Each row comes from the steps of one path. Every step used is in the known rows, and no mark comes twice. Write the path behind each row, first mark first.
In the rows, zero is written as 128.
Known rows
kofip, mibu: [130 128 114 105 121 132 137 137 122 118 150 120 139 101 106  88 114 105
 126 122 131 124 144 116 100 139 121 128 131 110 132 106 126 133 107 112
 152 137 138 130 119 159 124 131 108 192 145 124 132 165 156 126 155 131
 113 150 124 137 105 142 176 158 165 139]
fose, tasa, kofip, mibu, fiza: [121 136 156 171 162 185 161 115 129 129 159  94 130 126 152  82 104 158
  73 149 159 145 140  77 127 129 133 130 125 152 120 134 143 128 145 111
 149 162 141 120 116 129 129 126  89 153 190 149 122 147 149 123 139 107
  82 165 110 119 143  91 175 168 149 208]
fose, tasa, mugi: [123 115 167 160 173 149 149  83 145 124 147 128 114 127 131  99  55 107
  66 146 119 156 178 127 155 129 123 143 142 167 153 182 153  94 126 129
  85 103 126  88  97 124 118 132  96  93 166 163 112  68 137  93 116 107
 106 157 110 106 155 117  98 134 109 163]
fose, tasa, fiza, mugi: [128 135 166 168 161 192 152 115 139 127 120 137  96 119  90 110 102 134
  72 167 112 180 176 135 173 136 100 147 135 158 144 172 154 104 154 148
 118 118 119  80 117 102  84 130 106 103 175 107 106  59 146  79 151 100
  68 153 105 110 159  93 129 144  97 174]
tasa, fose: [128 132 109 148 115  87  87 138 138  93 126 109 107 101 134 126  69 125
 132 152 152 149 127 126 132 110 129 130 133 139 126 155 164 132 149 102
 131 135 119 132 106 149 128 123 142 161 152 123 111 126  95 128 129 117
 124 128 160 125 125 127  98  93 130 107]
fose, tasa, kofip: [112 118 170 158 171 170 160 114 134 132 137 111 126 140 137 116 103 161
  71 149 124 159 124 112 137 109 147 132 121 157 131 163 141  96 137 157
 122 137 120 112 118 108 143 136 114  92 179 134 125 106 112 119 104 151
 126 179 116 111 161  94 126 140 130 190]
tasa, fiza: [123 149 169 136 122 129 124 137 135 142 105 141 134 133 128 121 145 136
 117 132 106 157 146 121 141 132 116 123 144 139 132 129 126 135 125 135
 140 118 125 131 160  95 133 136 107 153 151 137 171 124 132  99 135  84
  85 113 111 111 146 123 147 141 132 142]
mugi, kofip: [108 116 122 123 135 152 132  86 125 157 166 127 143 134 105 110 159 119
 123 145 150 115 115 125 116 133 157 106 130 131 136  88 115 118 139 128
 112 130 137 138 147 124 129  68 125 128 160  88 133 158 126 163 167 119
 134 156 105 139 138 161 159 125 141 121]
mugi, mibu, tasa: [164 141 153  63 112 125 143 102 112 138  96  74 125  98  70  92 180 108
 119 154 125 100 128 137 143 112  89 135 128 104 130 128 118 122 147 166
 121 112 138 137 118 129 136 131 108 153 131 133 123 120 144 131 137 133
  83 136 136 114 136 134 160 131 166 102]
kofip, mibu, mugi, fiza, tasa: [129 154 146  93 123 157 130 123 122 150 156  80 146  93 104  84 150  85
 183 110 111  99 160  98 135 149  43 139 136 124 162 107 132 144 134 143
 170 128 152 148 125 102  63 102  75 178 146  97  70  91 178 133 203  93
  38 128  92 148 130 114 199 193 175 134]
kofip, mibu, mugi, fiza: [129 148 129 102 145 155 144 107 109 138 130 101 147 112 131  97 149  86
 143 124  87  99 162  99 140 169  66 130 140 117 140 100 157 146 122 130
 165 124 160 145 142 119  73 106  79 203 154 118  94 123 165 128 209  88
  71 128  90 143 129  96 194 188 168 146]
kofip, mibu, tasa, mugi: [145 123 149  99 127 114 149 118 120 148 157  61 142  84  98  85 100  79
  95 117 119 116 172  79 132 125  82 145 140 123 172 146 124 138 111 118
 139 108 148 126 114 157 112 142  83 152 144 155 147 126 170 114 162 125
 104 127 106 111 143 170 160 175 187 120]
fiza, tasa: [135 132 158 114 107 130 110 143 132 146 157 108 128 102 106 110 134 116
 168 103 159 134 125 133 128 100  88 147 123 131 144 138  93 121 141 151
 133 139 122 121 106 111 114 129 128  97 111  97 102  95 142 134 125 139
  90 127 133 135 128 156 124 135 139 114]
fiza, mugi, kofip, mibu, tasa: [132 114  98 101 125 182 158 108 113 154 186  64 141  91  43 102 167  72
 114 140 137 104 145  96 145 137  87 136 116 107 161 112 131 111 153 124
 148 131 150 128 148 151  60  77 109 133 164  56 108 143 167 160 230 148
 104 170  90 147 132 174 186 165 169 113]
mibu, mugi, fiza, kofip: [122 160 166 127 139 170 147  73  97 159 118  90 149 134 150 133 162  97
 161 147 105  90 159 118 170 176  96 106 132 139 141 103 178 137 144 142
 148 101 169 139 152  80  68  98  92 120 176 107  53  91 139 148 223  84
  36 118  31 138 159 103 157 148 143 128]
tasa, mugi: [122 112 137 158 146 116 151  88 148 149 152 113 137 136 143 123  90 101
 112 109  95 133 174 107 136 153 119 136 143 140 148 155 152 109 101 114
 122 102 129 101 141 136 112 130 113 114 148 176 131 118 132 116 138 100
 119 122 100 122 143 151 106 151 121 123]
fose, tasa: [136 118 158 138 162 157 132 104 125 100 130 146 101 124 111 107  81 141
  83 165 150 160 138 145 137 113 130 132 123 149 137 156 134 112 149 145
  86 126 121 109  85 123 136 134 111 110 146 113 101  75 132 100 106 121
 116 163 140 107 136  99 118 109 115 168]
mibu, tasa, fiza: [146 145 194 116 114 108 121 153 124 148  89  91 132 115  97 119 164 153
  95 154 126 134 142  99 157  93  83 138 141 141 154 154 105 152 155 151
 120 108 128 146 145  91 135 154  97 136 145 133 179  76 149 105 126  99
  78 101 117  92 161 131 151 138 163 119]
kofip, mibu, tasa, fiza, mugi: [151 142 147 112 114 153 149 154 112 156 131  76 134  73  60  96 145 102
 105 139 111 136 161  90 149 115  61 152 135 112 159 138 128 137 137 128
 164 122 147 125 146 127  84 142  88 175 154  99 149 114 184 103 193 117
  61 137 100 118 148 154 179 187 180 130]
kofip, mibu, mugi, fiza, tasa, fose: [130 158 140 107 118 127 102 125 130 119 151  72 136  71 107  81 106  82
 179 123 119 114 152 109 138 137  42 143 145 132 154 129 163 151 147 127
 167 127 142 141 109 123  68 103  91 202 154  92  58  93 152 141 203  84
  40 125 116 147 131 115 173 174 179 122]
fose, tasa, fiza, kofip, mibu: [120 145 187 128 153 185 152  86 115 118 134 121 121 102  92  66  73 116
  75 184 145 177 177 141 131 127 141 105 146 150 147 129 142 110 137 138
 127 118 146 101 101 111 123 134  69 138 213 103 119 105 162  86 168 103
  36 171  73 111 149 132 163 135 155 172]
fose, tasa, kofip, mibu, mugi: [110 126 169 141 183 217 168 120 125 143 158  85 129 128 133 103  89 131
  85 154  93 161 124  81 144 123 116 139 108 148 134 159 160 109 136 165
 143 147 172 109 108 119 115 131  98 127 195 107 100 105 145 111 163 147
  85 199  82 137 152  99 156 184 158 202]

Which path is each row?
[109 126 107  91 138 165 145  97 115 138 182 117 152 115  84  76 144 102
 119 147 148 107 127 106  95 142 142 109 134 115 135  67 114 120 124 113
 143 136 138 140 138 146 130  68 102 172 158  83 145 196 152 155 198 129
 127 173 110 153 118 173 200 147 175 135]  mugi, kofip, mibu
[128 142  95 179 122 181 160 103 126 168 160  91 128 142 124 121 189 124
 132 143 174  94 145 104 162 176 107 125 115 133 117  97 147 140 165  86
 167 150 144 107 164 134  63  58 119 124 163  95  89 155 154 170 225  64
  87 129  66 140 138 127 162 155 103 140]  mibu, fiza, mugi, kofip
[139 137 162  97 109 145 166  84 100 161 162  49 157  76 100  86  97  76
 103 140 149 117 179  93 133 141 116 122 140 122 170 124 143 126 116  98
 138  99 171 115 120 150  98 132  84 111 188 136 106 136 172 132 198 125
  61 146  39 123 147 198 150 150 200 114]  fiza, kofip, mibu, tasa, mugi
[144 143  91 190 116 155 154 130 129 143 135  92 107 129 140 139 162 136
 137 122 160 112 157 107 172 167  88 142 113 128 115 134 159 152 149  79
 177 150 142  95 144 137  62 101 124 127 139 120  84 133 160 140 189  71
  73 101  89 132 137 103 135 167  89 149]  mibu, fiza, mugi
[121 127 176 160 179 128 153  40 135 119 139 131 118 117 133  85  78 105
  66 139 126 124 196 122 159 153  98 125 161 173 161 147 160 103 126 132
  88  87 104 110 124  93 107 126  65 126 174 194  93  58 128  95 130  62
  86 150 111  93 165  81 134 134 104 161]  fose, tasa, mugi, fiza
[122 160 146 102 117 150 151  57 101 131 141  95 162  90 105  68 134  94
 127 137 160  93 181 121 112 180 129  90 157 122 143  57 155 118 121  93
 156 110 125 154 157 113  89 108  67 182 181 140  88 166 145 143 209  83
  56 134  82 132 134 136 206 137 176 121]  mugi, fiza, kofip, mibu
[126 142 132 167 127 168 149 138 141 160 117 118 125 121  95 132 144 118
 118 137  97 162 174 127 172 157  90 144 131 126 131 148 154 121 128 133
 158 122 124 106 175 105  71 132 122 132 158 119 140 111 144 106 177  89
  64 126  74 138 146 132 135 160 110 136]  tasa, fiza, mugi
[127 125 127  90 115 123  98 114 115 127 170  75 147  77  66  74 125  94
 116 165 168 112 117  90 117  99 121 116 145 126 157 105 126 138 168 124
 124 134 135 156 108 155 119  81 103 186 169  80 131 154 134 159 188 131
 116 155 140 124 130 177 179 119 201 104]  mugi, kofip, mibu, tasa, fose
[118 141 186 152 166 157 167  19 127 134 144 111 132 115 128  81  75  98
  71 153 134 127 209 124 152 170 123 111 163 170 165 141 171  91 131 115
 102  85 127  99 123  90  96 118  65  96 203 179  75  72 136 108 160  68
  54 151  63  99 177 103 135 124 119 161]  fose, tasa, mugi, fiza, kofip
[119 157 171 127 111 170 153 106 113 147 131 111 157  98 101  86 112 115
 123 149 132 155 169 114 125 154 142  93 141 124 135  98 142 128 113 108
 168 117 151 118 148 108 113 128  86 163 197 112 139 167 158 112 196  98
  33 133  57 133 137 172 182 154 179 143]  tasa, fiza, kofip, mibu
[145 160 156 148  96 132 110 161 136 148 145  97 126 123 146 115 152 140
 174 109 205 105 138 107 142 132  81 136 122 145 125 124  98 164 157 117
 164 153 136 122 118 111 113 108 120 124 122 121  95 109 160 146 144  66
  47  90 111 124 129 125 141 148 123 141]  mibu, fiza, tasa
[101 114  74 123 136 189 168  98 118 154 188 100 135  99  55  94 148  79
 128 129 124 124 151 112 129 158 115 131 123 103 143  94 143  99 130 114
 155 137 147 107 154 163  56  64 113 140 167  55 103 179 158 154 223 133
 110 192  78 163 120 172 187 165 147 126]  fiza, mugi, kofip, mibu
[131 157 155 128 114 113  93 120 127 137 127  75 130  98 138 122 134 102
 193 136 121 111 153 112 164 132  45 143 149 149 148 154 163 145 170 147
 148 119 123 139 125  89  75  99 106 147 142  96  46  33 124 146 183  71
  37 113 108 134 151  95 135 145 141 111]  mibu, mugi, fiza, tasa, fose
[153 156 132 116 116 133 147  90 123 134 101 103 120 133 128  86 174 137
 143 140 153  95 139 124 138 163 110 121 133 115  89  86 133 144 140 102
 163 138 148 126 129 132 130  94 109 192 146 159 110 169 149 145 163  74
  49 114 112 123 117 104 167 159 120 144]  mugi, mibu, fiza
[126 159 153 121 113 136 151  57 106 139 125 111 153 112 126 106 156 116
 130 137 156  86 175 122 129 173 126  87 155 131 146  75 156 123 138 108
 135 105 117 144 157 101  94 110  87 132 170 148  86 128 125 154 183  77
  63 121  80 122 151 118 168 116 149 111]  mugi, fiza, kofip
[127 120  93 123 110 150 125 105 111 128 174  56 133  66  46  93 128  70
 113 157 151 122 141  95 144 127  83 140 129 116 158 136 157 113 167 114
 141 137 138 123 119 171  60  70 113 154 178  49  95 134 141 158 235 133
 101 171 112 144 133 169 168 134 171  98]  fiza, mugi, kofip, mibu, tasa, fose
[109 138 147 129 161 167 172 114 117 176 150  67 162 122 148 115 163 130
 132 113  73 113 135  51 135 169 101 127 135 123 140 103 162 130 113 132
 190 133 158 156 181 109  87 114  83 189 177 141 127 155 134 148 195 111
  72 144  67 148 152 102 201 214 185 171]  tasa, kofip, mibu, mugi, fiza
[133 157 149 131 100  82  75 122 137 109 137 103 132  76 113  89 119 121
 165 122 171 110 159 119 131 122  67 132 158 146 157 122 140 125 167 119
 129 118  77 157 122 111  99 111 102 175 139 140  77  84 104 146 135  66
  59  99 158 119 140 106 149 116 145  95]  mugi, fiza, tasa, fose
[125 145 160 172 118 134 130  93 144 189 191  79 145 131 151  94 158 119
 152 101 186 105 162  83 148 161  86 129 139 160 139 111 105 146 151  88
 150 133 141 103 140 115 105  71 102 106 154 133 104 118 156 167 179  50
  48 115  73 132 149 162 151 158 125 140]  mibu, fiza, tasa, mugi, kofip
[145 142 132 147 129 124 167  61 146 165 129  86 128 123 146  81 138 112
 137 119 124 100 177 101 153 183  98 128 150 127 113 117 155 125 113  76
 167 108 152  87 154 131 111  99  95 168 162 211 117 152 147 133 168  47
  52 109  71 121 145 127 144 177 115 148]  tasa, mugi, mibu, fiza
[120 137 173 142 161 162 174  16 120 127 160 106 136  94 109  50  55  85
  69 159 142 123 213 114 135 166 114 109 164 155 166 114 165  97 123 104
 115  91 129 106 115 122  87 113  49 142 216 177  71  92 155  99 182  69
  50 173  67 108 157 129 170 142 147 165]  fose, tasa, mugi, fiza, kofip, mibu
[158 167 143 123  80 109 100 111 144 117 119  75 113  89 111  63 141 132
 185 145 198 113 137 121 147 132  77 136 140 127 107 121 134 144 167 108
 162 148 127 113  99 127 117  90 116 194 145 129  72 136 131 152 158  70
  17 113 132 124 121 115 148 135 134 113]  mugi, mibu, fiza, tasa, fose
[122 142 169  89 121 152 134 117 116 162 154  90 163 108  58  75 177 107
 103 153 146 114 139  90 120 104 111 109 147 132 159  86  94 137 146 141
 136 122 138 153 152 121 126  88  76 191 179  86 180 157 160 141 196 105
  89 146 103 125 147 171 211 155 208 125]  mugi, kofip, mibu, tasa, fiza
[108 125 144 115 154 190 139 108 116 169 150 105 140 157 130 143 177 106
 159 149  89 113 110 112 158 158 119 124 114 138 139 114 143 137 150 156
 134 129 175 121 140 112 105  64 127 109 166  56 104 114 142 160 209 115
 106 159  71 156 145 139 146 156 136 144]  mibu, mugi, kofip
